Every row comes from one small tree of marks. The marks that hang from a mark follow it in brackets, in the order of their numbers. Every link used is in the known rows. Which tree was each row made from?
Known rows
J295(J724(J273(J116))): 3.07  -0.94  0.48  -0.59  -0.39  -1.65  -2.85  0.00  -2.04  0.03  -0.30  -0.12  -0.18  -4.45  3.21  1.41  1.97  -0.17  -0.56
J295(J724(J273(J116 J814(J356)))): 0.19  0.93  -1.53  -1.67  0.22  -1.86  -2.55  0.46  -2.36  -0.76  2.23  0.47  0.45  -5.25  2.69  1.14  2.38  -1.62  -1.94
J451(J273(J116 J724) J356): -3.22  -1.38  2.83  -1.22  0.78  -0.05  -1.14  0.74  -3.50  -1.06  0.62  -0.55  -0.96  -3.65  2.37  1.89  0.13  1.69  -1.40
J295(J724(J273)): 3.73  0.50  -1.15  -1.78  -0.74  -2.35  -1.22  -1.52  0.53  0.15  -1.63  -0.50  -0.01  -2.88  1.95  0.44  2.23  0.12  -0.93
J356(J814): -0.08  0.95  0.00  -0.88  -0.06  -0.27  1.36  -0.59  0.16  -1.59  -0.11  2.90  -1.42  0.29  -0.87  -0.91  0.13  -0.73  -0.80
J814(J273(J116 J724) J356): -1.83  -1.50  0.76  -2.14  -2.63  1.01  -2.05  0.00  -4.75  0.80  2.71  0.03  -0.19  -4.44  -0.93  0.47  -0.80  -2.15  -1.17
J814(J273(J116 J724) J356(J451)): -0.40  -0.39  1.26  -1.51  -1.98  0.90  -3.80  -0.41  -2.86  -0.02  3.17  2.42  0.78  -6.39  1.13  0.37  -0.44  -1.80  -1.87
J814(J356): -1.51  0.83  -1.25  -2.16  -0.76  0.94  0.72  -0.35  -0.68  0.11  1.16  -0.84  -0.56  0.59  -1.01  -0.09  0.55  -1.06  -1.27
J273(J116 J724 J814): -2.95  0.09  1.81  1.80  0.74  -1.25  -2.94  1.23  -2.96  -1.79  3.98  2.49  2.33  -4.35  0.97  0.89  -0.16  -1.21  1.23
J724(J273(J814) J295): 2.58  0.08  -3.21  -1.84  -0.73  -1.76  -1.49  -1.02  -0.17  0.93  -1.50  0.33  -0.83  -2.64  3.93  -0.60  2.69  -0.21  -1.27
J451(J356): -0.45  -1.15  -0.77  0.21  1.05  -0.46  1.06  1.84  -0.48  -0.95  -0.85  -1.11  -1.10  0.96  0.60  1.21  0.92  1.66  -1.52
J451(J356(J814(J273(J116 J724)))): -0.72  -2.31  1.01  -0.67  -0.94  -0.60  -0.34  1.67  -3.91  -1.97  0.48  2.52  -2.14  -3.55  -0.27  0.57  -0.61  -0.34  -2.34
J724(J273 J295): 3.79  -0.84  -2.76  -3.02  -2.10  -0.61  -1.37  -2.10  -0.78  1.75  -2.87  -1.08  -1.76  -1.33  3.70  -0.11  2.96  0.05  -1.03
J814(J273 J356): 0.07  -0.65  -1.84  -2.95  -1.86  1.14  0.81  -0.06  -1.18  1.81  0.16  -1.24  -1.28  -1.29  -1.92  -0.88  -0.75  -1.28  -2.59
J356(J814(J273)): 1.51  -0.53  -0.79  -1.35  -1.21  0.38  1.59  -0.04  0.05  -0.09  -1.31  2.40  -2.37  -1.41  -1.84  -1.82  -1.42  -1.06  -2.03
J295(J724): 1.83  1.36  -0.04  -0.65  0.78  -1.14  -1.65  -0.44  1.60  -1.10  -0.34  -1.53  1.43  -1.62  0.36  1.13  0.92  -0.45  -0.49
J451(J273 J356(J814)): -1.70  0.44  0.23  -2.64  1.41  -0.06  3.20  -0.14  0.09  -1.57  -2.31  1.14  -3.59  -0.13  0.39  -0.47  0.13  1.56  -3.43
J451(J273(J724) J356): -2.36  -0.07  1.16  -2.65  0.62  -0.55  1.05  -1.01  -1.18  -1.08  -0.93  -0.93  -0.77  -2.22  0.86  0.83  0.50  1.85  -1.96
J273(J116 J724 J814(J356)): -4.16  1.18  0.50  -0.71  -0.23  -0.01  -2.42  0.85  -3.63  -1.82  5.16  1.78  1.98  -3.73  0.55  0.89  0.28  -2.51  -0.07
J356(J451(J273) J814): 0.42  2.74  1.51  -2.06  0.90  0.30  0.91  -2.18  2.52  -1.76  -0.93  5.02  -1.40  -3.04  1.96  -1.78  0.02  0.20  -2.73
J273(J814(J356)): -2.69  1.85  -1.94  -1.52  0.52  0.02  0.38  0.58  -0.28  -0.61  2.58  0.89  0.50  -0.92  -0.77  -0.49  0.20  -1.47  -1.48

Write each row's tree
0.45  -0.33  -2.96  -2.84  -1.35  -0.60  -2.79  0.10  -3.61  0.86  1.01  -0.10  -1.38  -3.68  4.45  0.37  2.79  -1.48  -1.89 -> J724(J273(J116 J814(J356)) J295)
-3.73  2.51  -0.66  -3.44  1.04  0.50  1.50  -0.65  0.02  0.01  1.22  0.11  -0.43  -2.23  0.06  -1.17  -0.35  -0.55  -2.70 -> J451(J273(J814(J356)))
-0.12  -1.17  1.75  -0.78  -1.89  0.05  -1.28  -0.10  -3.61  -1.19  1.29  3.48  -1.13  -4.38  -0.79  -0.64  -1.33  -1.82  -0.63 -> J356(J814(J273(J116 J724)))
-3.26  -0.45  2.59  -1.94  0.74  -0.22  0.59  0.00  -3.33  -2.86  0.38  2.13  -2.36  -3.11  1.54  0.90  0.37  0.81  -2.14 -> J451(J273(J116 J724) J356(J814))
2.54  1.32  -1.89  -0.91  0.64  -3.20  -1.40  -0.67  1.30  -0.67  -0.34  0.88  1.16  -4.22  1.78  0.06  2.13  -0.54  -1.28 -> J295(J724(J273(J814)))
1.72  -0.94  0.29  -2.12  -2.53  0.48  -3.12  -0.76  -3.08  -0.64  -0.39  1.55  -1.66  -4.38  1.26  -0.16  0.05  -2.03  -1.15 -> J356(J814(J273(J116 J724(J295))))
-2.38  1.46  -1.01  -2.04  -0.94  0.26  -4.30  -0.17  -3.18  -1.14  3.54  -0.48  1.33  -3.82  2.27  1.39  1.71  -2.52  -0.57 -> J273(J116 J724(J295) J814(J356))
0.02  1.64  -1.24  -1.10  -0.49  -1.02  -3.09  -1.28  0.00  -1.39  1.03  -0.07  2.14  -2.76  1.84  0.44  1.39  -1.45  0.04 -> J273(J724(J295) J814)
-1.63  2.65  -2.41  -3.59  -1.18  -0.15  -2.45  -1.75  -1.00  -0.93  2.10  -0.65  1.79  -2.42  1.02  0.18  2.13  -2.30  -1.33 -> J273(J724(J295) J814(J356))
0.60  0.21  0.13  -2.15  -2.04  -0.17  0.65  -1.66  -1.07  -1.02  0.00  3.29  -0.97  -2.92  -2.12  -1.62  -0.99  -1.62  -1.04 -> J356(J814(J273(J724)))
-3.36  0.64  -0.32  0.17  0.81  0.30  -1.56  2.04  -2.83  -0.94  3.77  0.74  0.39  -2.42  0.58  0.47  0.07  -1.48  -0.88 -> J273(J116 J814(J356))
1.54  0.55  -1.26  -2.44  -1.25  1.08  -1.17  -0.45  0.43  0.92  0.64  1.19  -0.32  -3.55  0.12  -1.09  -0.31  -1.16  -3.45 -> J814(J273 J356(J451))
1.74  0.09  -0.25  0.28  0.94  -2.82  -3.32  0.87  -1.31  -0.92  1.11  1.56  0.95  -5.69  3.39  1.06  1.80  -0.60  -0.75 -> J295(J724(J273(J116 J814)))
2.95  -2.19  -0.94  -1.11  -1.77  -0.33  -3.20  -0.53  -3.28  1.49  -1.38  -0.94  -2.07  -2.93  5.14  0.85  2.54  0.11  -0.41 -> J724(J273(J116) J295)
0.64  -0.65  0.38  -0.63  -1.06  1.62  -2.76  1.23  -1.82  0.62  2.00  1.74  -0.65  -5.04  1.53  -0.09  -0.78  -1.21  -2.72 -> J814(J273(J116) J356(J451))
-2.89  0.18  2.02  0.25  1.99  0.07  -1.41  1.44  -1.68  -0.23  1.28  1.71  -0.26  -4.22  2.17  0.00  -1.36  0.61  -1.02 -> J451(J273(J116 J814))
-2.10  -1.88  1.84  -0.53  1.62  0.58  -0.12  2.20  -2.39  -0.31  -0.91  -0.93  -2.56  -1.98  2.56  1.53  -0.10  2.32  -2.30 -> J451(J273(J116) J356)
1.96  -2.10  0.56  -1.40  -2.38  0.55  -4.71  -0.16  -3.34  0.94  -0.27  -1.44  -0.37  -5.02  2.06  0.89  -0.08  -1.11  -0.21 -> J814(J273(J116 J724(J295)))
-1.45  -0.59  -1.56  -1.41  -0.71  -0.63  -0.82  0.84  -3.84  0.34  2.61  2.10  -0.90  -3.70  2.08  -0.36  1.58  -1.15  -1.35 -> J724(J273(J116 J814(J356)))
-1.25  1.93  3.94  -1.26  0.28  0.25  -2.05  -2.09  -1.10  -2.75  1.61  5.91  -0.24  -5.95  2.98  -0.39  -0.11  -0.56  -1.56 -> J356(J451(J273(J116 J724)) J814)
2.36  1.31  -1.69  -4.21  -2.89  0.91  -3.71  -2.60  0.26  0.51  0.30  0.04  0.78  -5.03  1.91  -0.10  1.32  -2.06  -3.20 -> J814(J273(J724(J295)) J356(J451))
0.95  -1.70  -1.70  -1.23  -0.32  -0.06  2.51  1.52  -0.47  -0.95  -2.21  1.15  -3.27  -0.49  -1.45  -0.79  -0.39  0.39  -3.51 -> J451(J356(J814(J273)))
-1.21  1.48  2.43  0.86  2.46  0.01  -2.77  1.23  0.16  -1.13  1.84  4.04  0.80  -6.37  4.10  -0.01  -0.77  0.53  -1.77 -> J356(J451(J273(J116 J814)))
1.28  3.37  1.11  -4.14  -0.59  0.16  -1.85  -4.53  1.73  -1.97  -1.29  3.51  -0.69  -4.65  3.71  -0.78  1.66  -0.65  -2.40 -> J356(J451(J273(J724(J295))) J814)
